Each row comes from the steps of one path. Every step used is in the known rows, and no mark comes twice. Write the path behind each row, first mark first.
Known rows:
zavidu/rofi/zevu/tuni: [-2.72  1.52  1.75 -0.41 -1.88  0.03 -2.44 -0.27 -0.03 -1.88 -0.33 -3.29
  3.75 -1.74  2.63 -0.45  0.50 -0.65 -1.45 -3.06 -0.57  0.27  1.68  1.46]
rofi/zevu/tuni: [-0.84  0.99 -0.10  0.21 -1.52  1.78 -0.77  1.93 -0.78 -0.12  1.35 -4.60
  2.58 -1.13  2.76  0.81  0.06 -3.12  0.65  0.00 -3.26  3.60  1.70  0.30]
goden/fudim: [ 3.92  4.73 -0.42 -3.74  2.22  1.93  1.86  3.07  1.42 -2.03 -3.73  0.41
 -0.06  5.30  2.63  1.81  1.56 -1.41 -2.22  0.47  0.48  0.65  2.84  1.10]
migi/sigo/roba: [-0.73  2.78  2.88 -3.75 -2.55 -5.09  1.44  0.16  0.63 -3.94 -0.33  2.07
  1.94  1.78  3.87  2.55  2.01 -1.29 -2.71  3.41 -1.69  0.84  2.92  2.24]
zavidu/rofi/zevu: [-2.88  1.54  2.18  0.02 -2.63 -1.03 -2.79 -0.80 -0.16 -2.37 -1.37 -3.60
  4.21 -0.28  2.72  0.47  1.02 -0.55 -2.71 -3.41  0.43  0.26  1.23  3.14]
pulub/zevu/rofi/zavidu/fudim: [ 0.74 -1.87 -2.65 -0.30 -0.90  0.34 -2.20  3.21  0.34  1.37  0.96 -2.83
  4.70 -2.21  2.39  1.25  1.28 -1.45 -0.20 -1.81 -0.33  3.28  5.17  1.09]
sigo/roba: [ 1.08  3.56 -0.82 -2.27 -2.85 -0.69  0.14  2.12  2.99 -2.66  0.63  1.95
  1.16  1.26  4.11  0.13  1.56  0.11 -1.81  2.29 -3.16  0.54  2.50  3.38]
goden/sigo/migi/tuni/zavidu: [-0.18  1.51  1.61 -1.93 -2.80 -1.11  0.91  3.20  1.53 -0.98  1.51  0.02
 -1.76 -0.74  3.88  1.33  2.25 -1.30 -2.08  1.72 -1.45 -2.05  6.36  0.09]
rofi/zavidu: [ 3.01  2.54 -3.72 -0.08  0.30  1.44 -0.84  0.02 -1.06 -0.57 -0.36 -2.18
  1.14  1.92  1.32  2.41  0.73  1.57 -0.72  1.13  1.57  3.68  1.23  3.81]
zevu/tuni/migi: [ 0.60  1.35 -1.15 -4.44  2.82  3.27  0.13  2.07  0.39 -0.24  0.86 -1.16
  0.67  1.88  1.08  0.72 -1.26 -2.87  3.68  3.76 -3.21  1.88  4.40 -1.20]
zavidu/rofi/zevu/tuni/migi: [-2.48  0.91  1.21 -1.21 -1.40  0.80 -2.28 -0.30  0.15 -1.80 -0.03 -3.58
  3.94 -0.66  2.47 -0.05 -0.22 -1.48 -0.59 -2.31 -0.87  0.38  2.67  1.20]
tuni/migi: [ 0.62  0.89 -0.68 -4.16  1.89  1.78 -0.46  0.75  0.42 -1.19 -1.01 -2.20
  1.59  5.80  1.09  2.83 -0.73 -3.14  1.89  3.84 -1.55  1.97  4.27  2.27]
migi/rofi/zavidu: [ 2.52  3.27  1.15 -3.83 -1.04 -1.99 -1.93 -2.38  0.23 -2.39 -2.95  0.82
  0.82  1.33  2.94  1.32  2.29  2.40 -2.27 -1.81 -0.51  4.29  2.74  4.88]
pulub/zevu/tuni/zavidu/rofi: [-0.05 -2.21 -1.09 -1.25 -1.45  1.65 -2.55  4.14  0.91  2.07  2.46 -3.00
  2.46 -2.03  3.56  0.03 -0.67 -1.46  0.53 -2.16 -3.30  1.73  4.21 -0.50]
roba/sigo/migi/tuni: [-1.80  0.45  1.15 -0.98 -1.52 -3.27  0.30  2.60 -1.49 -1.78 -2.43 -3.18
  0.17  0.63 -0.29  1.02  1.38 -0.64 -2.12  4.41 -2.02 -0.35  6.90 -1.04]
migi/rofi/zevu/tuni: [-0.28  2.14  3.67 -3.60 -2.26 -1.72 -1.96 -1.04  0.43 -2.06 -1.69 -0.86
  1.74 -0.80  3.98  0.15  1.80 -0.84 -1.29 -2.54 -3.95  4.25  3.05  2.30]
pulub/zevu/rofi/zavidu/tuni: [-0.55 -2.72 -2.94 -0.32 -0.96  1.65 -2.70  2.87 -0.05  2.31  1.73 -2.68
  3.67 -2.69  1.54  0.33  0.37 -1.22 -0.55 -2.08 -0.78  2.13  4.71  0.74]
rofi/zevu/tuni/zavidu/fudim: [ 1.13  0.76 -0.73  0.71 -1.61  3.21 -0.73  1.88 -0.23  0.33  0.91 -4.90
  2.80 -0.90  3.49  0.74 -1.14 -2.31  1.59 -0.64 -3.01  3.30  2.18  0.07]
zavidu/tuni: [-1.78  1.71  1.41 -1.20  1.11  3.40 -0.31  0.20 -1.77 -0.55 -2.66 -2.44
  1.11  3.15 -0.69 -0.41 -1.40 -0.30 -1.89  1.17  1.23 -2.16  1.67  1.41]
pulub/zevu/rofi/zavidu/tuni/migi: [-0.25 -3.32 -3.53 -1.08 -0.48  2.34 -2.55  2.87  0.12  2.36  2.03 -3.03
  3.85 -1.66  1.37  0.70 -0.39 -2.05  0.30 -1.23 -1.15  2.28  5.64  0.62]
tuni/zavidu: [ 2.73  0.96 -1.47 -1.42 -0.43  2.47 -1.93  0.96  1.50  0.97 -0.77 -0.51
 -0.66  2.08  2.92  1.57 -1.26  0.72  1.25 -0.44 -2.08  1.09  1.44  2.62]
roba/sigo/migi: [-2.37  1.42  0.11 -1.06 -1.22 -4.21  0.01  3.59 -1.35 -1.39 -1.30 -3.11
  0.48  0.89 -0.53  0.75  1.27 -2.28 -1.83  4.07 -0.88  0.04  5.51  0.26]
sigo/migi/rofi/zevu/tuni: [ 1.87  0.57  2.43 -2.00 -3.67 -3.95 -2.45  2.10  2.02 -3.99  0.12 -0.73
 -0.26 -0.58  3.58 -1.53  3.42 -3.60 -0.58  1.42 -1.93  3.12  6.35  0.60]
tuni/zavidu/rofi/zevu: [ 0.82  0.23 -0.43  0.03 -2.57  2.05 -3.32 -0.47  1.49  0.32 -0.37 -2.17
  1.56 -0.06  3.69  0.56 -1.48  0.98 -0.11 -3.77 -1.44  0.18  1.26  2.88]

Write each row's path:
[ 1.83 -0.51  2.23 -1.39 -1.28  3.04 -1.77 -2.06  1.01 -1.15 -3.85 -0.80
  0.02  0.57  3.11  1.39 -0.24  4.37 -0.77 -0.76 -3.13 -0.98  4.28  0.31]	migi/tuni/zavidu/rofi
[ 2.89 -1.82  1.28  0.48 -3.91 -0.35 -2.59  1.43  2.20 -3.07 -0.69 -1.98
 -0.81 -0.08  3.37 -0.51  1.79 -0.55 -0.35  2.05 -1.84  0.09  7.00 -0.80]	sigo/migi/tuni/zavidu/rofi/zevu
[ 3.28 -1.32  1.38 -0.48 -2.95 -0.61 -2.44  1.44  2.49 -3.34 -1.36 -0.56
 -1.43  0.39  2.93 -0.64  1.91  0.12 -0.22  2.71 -1.37 -0.62  7.21 -0.85]	sigo/migi/tuni/zavidu/rofi
[ 1.19  1.42 -0.93 -2.39  0.73  3.20 -1.76  1.24  1.33  0.63  0.67  0.23
 -0.06 -1.68  2.43 -0.83 -1.57  0.58  2.35 -0.86 -2.69 -0.09  2.57 -0.74]	zevu/tuni/zavidu/rofi
[ 0.01 -2.45 -3.12 -0.59 -1.21  0.29 -2.81  3.21  0.57  2.03  2.03 -2.32
  3.68 -2.71  2.34  1.06  1.22 -1.49 -0.13 -1.97 -1.32  3.34  4.72  1.25]	pulub/zevu/rofi/zavidu
[ 0.62  0.23 -3.55 -2.59  0.63  2.31 -1.02 -0.74  0.78 -0.02  0.69  1.78
  2.26 -2.05  0.26 -0.09 -0.64  0.20  0.85  0.79 -0.12  0.36  4.84  0.73]	zevu/rofi/zavidu/tuni/migi/sigo/roba
[-2.95  0.79  2.33 -1.78 -1.66 -0.73 -1.74 -0.89 -0.39 -2.39 -0.15 -3.23
  4.28 -0.74  2.59  0.61  0.00 -1.80 -0.98 -1.83 -0.65  0.44  2.85  0.91]	zavidu/rofi/zevu/tuni/migi/sigo
[ 1.81  1.97 -3.32  0.39  0.77  4.09 -0.47 -0.45 -2.19  0.00 -0.98 -3.07
  1.16  2.18 -0.27  0.84 -1.26  1.96 -1.67  1.02  2.75  1.02  1.38  2.86]	rofi/zavidu/tuni
[-1.29  0.66  0.61 -1.80 -2.71 -3.61 -0.90  2.61 -0.55 -0.88 -0.59 -2.60
  0.11 -1.40  1.01 -0.34  0.53 -1.70 -1.20  1.61 -3.22  1.16  6.48 -0.40]	roba/sigo/migi/rofi/zevu/tuni/zavidu
[ 1.51 -1.08  2.11 -0.48 -2.30  3.21 -1.85 -2.05  0.84 -1.01 -3.16 -2.17
  0.69  0.04  3.61  1.47 -0.40  3.71 -0.95 -1.45 -3.57 -0.27  4.14  0.31]	migi/tuni/zavidu/rofi/zevu
[-1.89  0.28  1.98 -3.54  1.78  2.69  0.69 -0.77 -2.10 -1.24 -2.16 -2.54
  1.89  5.30 -0.83  1.29 -2.54 -2.36 -0.77  3.48  0.93 -1.82  3.92  0.49]	zavidu/tuni/migi/sigo
[-0.36 -3.17 -2.85 -1.73 -1.83  0.75 -1.72  2.61  0.73  1.35  2.86 -1.53
  4.12 -2.02  2.30  0.75 -0.15 -2.01 -0.59 -0.44 -1.76  1.86  6.33  0.45]	pulub/zevu/rofi/zavidu/tuni/migi/sigo/roba
[ 0.37  0.71 -3.63 -1.10  1.50  3.17 -1.96 -0.55  0.03  1.00 -0.44  0.61
  1.84 -2.58 -0.54 -0.50 -0.23  0.92  0.87 -0.72  0.86  0.52  3.39  1.06]	zevu/rofi/zavidu/tuni
[ 2.18  1.27 -3.50 -1.32  0.14  3.49  0.54 -0.79 -1.39 -0.96  0.25 -2.04
  1.73  3.23  0.41  1.44 -1.91  0.88 -1.21  2.88  1.58  0.93  3.33  2.49]	rofi/zavidu/tuni/migi/sigo/roba
[ 2.19  1.08 -4.06 -0.68  1.49  5.11 -0.38 -0.64 -1.97  0.13 -0.48 -3.50
  1.41  3.72 -0.56  1.37 -2.21  0.87 -0.36  2.24  2.20  1.27  2.68  2.63]	rofi/zavidu/tuni/migi
[-1.86 -0.61  0.85  0.16 -3.12 -2.37 -0.88  1.93 -1.05 -1.27 -1.68 -4.20
  0.81 -0.85  0.68  0.43  0.37 -0.16 -2.20  1.98 -2.43 -0.82  6.80 -1.01]	roba/sigo/migi/tuni/zavidu/rofi/zevu
[-1.62  3.07  1.27 -2.17 -2.21 -3.15  1.03  4.19  1.08 -1.36  2.30 -0.09
 -0.83 -0.10  3.23  1.17  3.05 -3.45 -2.37  2.01  0.28 -1.47  4.90  1.46]	goden/sigo/migi
[ 2.87 -0.05  1.61 -1.81 -3.95 -2.92 -2.88  2.09  2.51 -3.11  0.51 -0.51
 -0.80 -0.85  4.01 -1.57  2.52 -3.06  0.08  0.83 -2.52  2.85  6.38  0.51]	sigo/migi/rofi/zevu/tuni/zavidu
[ 1.90  1.70 -1.04 -5.35  2.12  2.54 -0.44  0.39  0.48 -0.65  0.31 -0.16
  0.54  1.16  1.73  0.54 -0.77 -1.23  2.85  2.18 -3.25  3.25  4.98 -0.19]	zevu/tuni/migi/rofi/zavidu
[-1.22  0.49  0.33 -2.77  2.12  4.93 -0.07 -0.01 -1.35 -0.45 -2.04 -3.05
  1.45  5.27 -1.09  0.36 -2.81 -1.81 -0.07  2.87  0.53 -1.79  3.64  1.02]	zavidu/tuni/migi
[ 0.72  0.06 -4.20 -1.96  2.00  3.90 -1.86 -0.57  0.16  1.03 -0.09  0.32
  1.95 -1.55 -0.72 -0.10 -0.90  0.15  1.70  0.10  0.56  0.67  4.26  0.89]	zevu/rofi/zavidu/tuni/migi
[ 2.56 -0.49  1.93 -0.77 -2.20 -1.64 -1.22  2.13  1.47 -3.98 -1.60 -1.12
 -1.32  1.34  2.29  0.02  3.20 -1.26 -0.48  4.85 -1.30  0.63  7.18 -0.88]	sigo/migi/tuni
[-1.34  0.31  1.96 -3.32  0.48  3.75 -0.81 -1.29 -1.13 -1.00 -2.55 -3.01
  2.02  4.30  0.19  0.04 -2.31 -1.72 -1.02  0.72 -0.67 -0.45  4.15  1.61]	zavidu/tuni/migi/rofi/zevu
